In the rows, 128 means zero.
Known rows, with every step that occurs:
rodut-puseb-pavuf-ramirez: [111 188  79 147 166 119 151 120 148 150 125 187 148 159 111 123 114 128
  43 153 125 127 123 116 173 158  66]
pabus-puseb-nada-devadug-liref: [121  77 118 123 106  94 183  85 122  86 151 151 124 152  42 127 148 128
 151 118 138 121 130 121 102 129 115]
ramirez-pavuf: [148 149  96 124 115 143 113 146 138 127 125 101 132 134 138 129 105 124
 109 118 141 109 134 138 138 111 125]
pabus-puseb-nada-devadug-liref-vefi: [118 109  97 115 116  99 194 156 102  70 147 161 127 123  94 131 137 136
 143 110 151 111 124 111  87 147 108]
rodut-puseb-nada-devadug-liref: [111  82  99 126 153  64 187  80 139 133 134 161 141 124  90 143 190 116
 128 116 127 112 112 127  98 139 100]
nada-devadug-liref-vefi: [105 161  75 109 117  98 160 185 108 105 121 131 140  91 134 143 150 129
 101 123 146  98 144 121  96 151 122]
vefi-liref: [139 107 142 120 156 124 139 249 129 137 109 106 131 110 108 124 111 133
 123 118 132 112 155 121 137 111 148]
liref-devadug-nada-puseb-rodut: [123 120 130 142 109 119  77   4 159 133 121  77 106 131 126 124 140 112
 182 130 109 158 140 134 131 143 158]
ramirez-pavuf-puseb-nada: [165  78 155 129 113 171 139 102 137 126 139 131 123 154 210 139 127 141
 146 121 150 118  95 161 121 103 101]
rodut-devadug-nada-puseb: [134 172 155 140 163 147  59  84 120 128 133 122 113 151 115 122 123 127
 144 128 107 141 108  98 157 138 189]
rodut-vefi-liref-devadug-nada-puseb: [126 126 138 138 144  99  89 205 123 133 131  74 121 115 129 130 122 151
 173 126 112 180 160 159 152 105 186]
pavuf-puseb-rodut-vefi: [121 133 143 120 119 150 144  97 134 155 125  99 132  75 140 128 129 125
 106 131 128 178 127 164  95 119  86]
liref-devadug-nada-puseb: [138 122 134 147 131 118  73  62 137 124 127  97 115 163 148 136 124 128
 169 142 111 148 132 117 146 136 166]
pabus-puseb-pavuf: [128 166 130 140 131 148 143 147 136 117 136 178 132 190  74 116  67 129
  98 136 138 117 136 103 154 123  72]
pabus-puseb-nada-devadug: [156  78 117 121 111 136 174  88 131  90 149 153 122 177  78 126 134 124
 134 129 140 112 110  92 102 138 115]
pabus-puseb: [144 118 127 130 138 132 138 130 127 108 127 137 130 146  53 116  74 122
 113 126 132 134 136 100 129 125 109]
puseb-rodut-vefi-liref: [113 134 121 112 137 117 149 227 133 147 116  74 130  60  79 116 129 125
 121 106 125 164 166 154 113 108 137]
ramirez-pavuf-puseb: [155 123 140 124 109 164 120 126 145 139 122 115 130 130 193 131 102 139
 106 126 150 116 123 178 135 103 100]
devadug-nada-puseb-pavuf: [118 195 147 155 170 152  95  93 145 132 130 148 117 229 108 137 104 129
 117 149 123 138 124 101 170 147 114]
nada-puseb-pavuf: [109 178 138 140 148 163 126 129 120 137 126 174 132 237 133 138 125 128
 113 147 127 121 124 107 160 130 114]
liref-devadug: [141 104 111 128  94 116 107 120 126 133 124 113 137 116 163 135 125 127
 144 135 123 116 134 105 127 114 139]
ramirez-pavuf-puseb-rodut: [142 121 135 120  94 164 127  64 167 146 115  93 120  98 173 118 117 122
 116 115 147 122 133 197 119 112  93]
rodut-devadug: [139 149 134 122 127 147  94 142 108 135 131 131 135 103 139 122 125 126
 120 119 117 109 110  88 137 120 160]
nada-puseb-pabus: [130 124 138 125 129 155 117 216  77 124 125 170 137 180 139 137 122 121
 116 163 114 126 121 121 136 133 157]
pabus-puseb-rodut-vefi-liref-devadug: [122  97 118 119  85  96 147 195 136 125 129  78 125  51  80  98  99 135
 162  99 124 168 178 177 122  89 136]
pavuf-puseb: [146 102 162 127 138 155 131 121 130 144 118 133 133 128 168 137 110 132
 107 144 137 127 115 131 120 121  98]
puseb-rodut-vefi: [115 159 101 117 121 128 134 122 128 143 125  87 135  81  83 126 130 109
 107 120 119 175 137 124 100 126 109]
rodut-puseb-nada: [142  79 126 137 185 107 159 106 137 143 127 159 138 140 123 141 144 112
 127 116 122 131  89  92 111 137  93]

Rows:
[134 150 143 145 177 137  90  85 137 125 122 111 113 178  91 136 111 121
 133 141 118 157 123 100 143 149 152]  devadug-nada-puseb
[144  87 101 124 157 105 175  84 148 139 132 162 138 148 128 145 175 111
 113 127 130 106  93 100  96 149 100]  rodut-puseb-nada-devadug
[149 118 121 143 114 104  73  91 148 130 130  89 121 110 139 132 108 128
 149 137 120 137 136 101 136 131 136]  liref-devadug-nada
[142  75 132 122 109 105 121 223 133 140 116  97 132  96 162 126 123 141
 158 120 129 104 160 137 139  96 162]  vefi-liref-devadug
[112 154 145 119 120 161 101  55 119 140 122 119 117 130 129 113 155 111
 152 114 108 134 113 122 130 131 183]  nada-puseb-rodut-devadug
[118  90 114 120 113  96 169  94 118 110 142 137 131 143 101 145 187 125
 146 129 135 108 121 112  95 131 132]  puseb-nada-devadug-liref
[160 114 142 119  83 168 117 227 110 133 128 149 139 119 217 132  93 140
  91 151 145 105 119 196 138 102 104]  ramirez-pavuf-puseb-pabus
[126 151 131 116 109 148 101  81 130 144 123 107 125  77 119 107 140 108
 132 109 114 117 120 107 121 128 153]  puseb-rodut-devadug
[124  95 151 136 124 107  93 111 166 140 110  62 101 112 128 114 135 126
 197 117 114 146 168 164 143 126 181]  vefi-liref-devadug-nada-puseb-rodut
[100 157 101 122 147  98 144 208  97 109 116 125 141  83 126 140 118 131
 119 112 138 122 141 109 110 137 117]  devadug-liref-vefi
[142 144 150 116  78 175  97  59 151 149 126 104 119  72 204 105 127 129
 129 102 137 107 114 195 133 102 129]  ramirez-pavuf-puseb-rodut-devadug
[160  64 155 118 113 159 167  78 136 126 140 151 125 162 191 146 170 135
 129 149 146 107  91 126  93 131 103]  pavuf-puseb-nada-devadug
[103 150 134 123 121 104 105 134  99 128 132 129 138  80 103 122 141 131
 137 110 115 117 129 116 138 109 163]  rodut-devadug-liref
[123  61 155 120 110 117 177  67 127 120 141 148 129 134 158 145 184 139
 142 137 143 112 111 150  92 125 105]  pavuf-puseb-nada-devadug-liref
[112 217 113 159 159 152 100  86 140 121 135 158 117 220  95 124 107 140
  88 170 120 155 131 106 193 170 125]  devadug-nada-puseb-pavuf-ramirez
[136 118 113 127 155 106 137 226 107 152 117 180 153 105 131 134 107 111
  76 147 116 117 114 122 127 136  98]  rodut-puseb-pabus
[129 118 123 125 118 131 146  75 148 116 120 117 120 113  35 104  90 105
 128 113 129 141 145 121 114 134 102]  pabus-puseb-rodut
[154  61 178 131 143 160 151  95 123 131 133 149 127 154 184 142 135 136
 145 137 136 130  89 117 106 121  99]  pavuf-puseb-nada
[137  93 155 140 145 105  86 167 143 131 119  85 109 141 143 125 122 143
 183 126 117 139 158 143 160 116 189]  vefi-liref-devadug-nada-puseb
[121  89 134 115 120 123 189 141 109 105 136 156 131 105 205 152 172 146
 134 128 156 104 105 145  79 144  97]  pavuf-puseb-nada-devadug-liref-vefi
[150  93 138 138 130  92  89 200 157 136 119  72 118  88 141 122 105 142
 164 121 125 124 162 131 149 114 163]  vefi-liref-devadug-nada
[ 73 183 124 115 128 126 122 116  90 118 118 126 122  77 134 118 159 122
 162  93 117 130 129 146 118 140 176]  nada-puseb-rodut-devadug-liref-vefi
[109 129  96 114 107  91 150 115 127 122 129 121 136 116  84 138 163 122
 107 132 134 107 151 130 110 132 127]  nada-devadug-liref
[142 115 139 143 103 123  66 162 101 122 134 137 124 153 174 137 116 131
 155 167 104 141 130 133 148 136 171]  liref-devadug-nada-puseb-pabus
[123 186  96 144 121 148 150 125 130 104 141 178 133 185  61 105  70 141
  68 156 135 137 140 108 180 146  84]  pabus-puseb-pavuf-ramirez
[131 123 172 117 106 167 110  60 138 154 121 121 122  67 174 111 135 123
 130 120 124 122 107 151 118 120 128]  pavuf-puseb-rodut-devadug
[111 239 127 155 144 165  69  76 125 124 148 163 118 191 124 112 117 146
  97 157 111 142 113 106 206 160 164]  rodut-devadug-nada-puseb-pavuf-ramirez
[102 138 135 116 151 129 147 199 120 145 115  86 125 113  85 121 144 126
 142 109 118 178 161 168 122 111 164]  nada-puseb-rodut-vefi-liref
[116 174 113 143 175 116 146 138 152 163 119 183 147 165 120 133 109 118
  75 132 129 109 117 108 150 134  57]  rodut-puseb-pavuf
[114 118  91 113 121 103 179 170  99  94 138 147 134 116 152 150 177 132
 139 118 145 101 117 105  82 150 121]  puseb-nada-devadug-liref-vefi
[101 182 115 117 132 111 114 205  80 114 127 136 140  56 150 127 127 137
 127 101 127 109 124 109 123 127 157]  rodut-devadug-liref-vefi
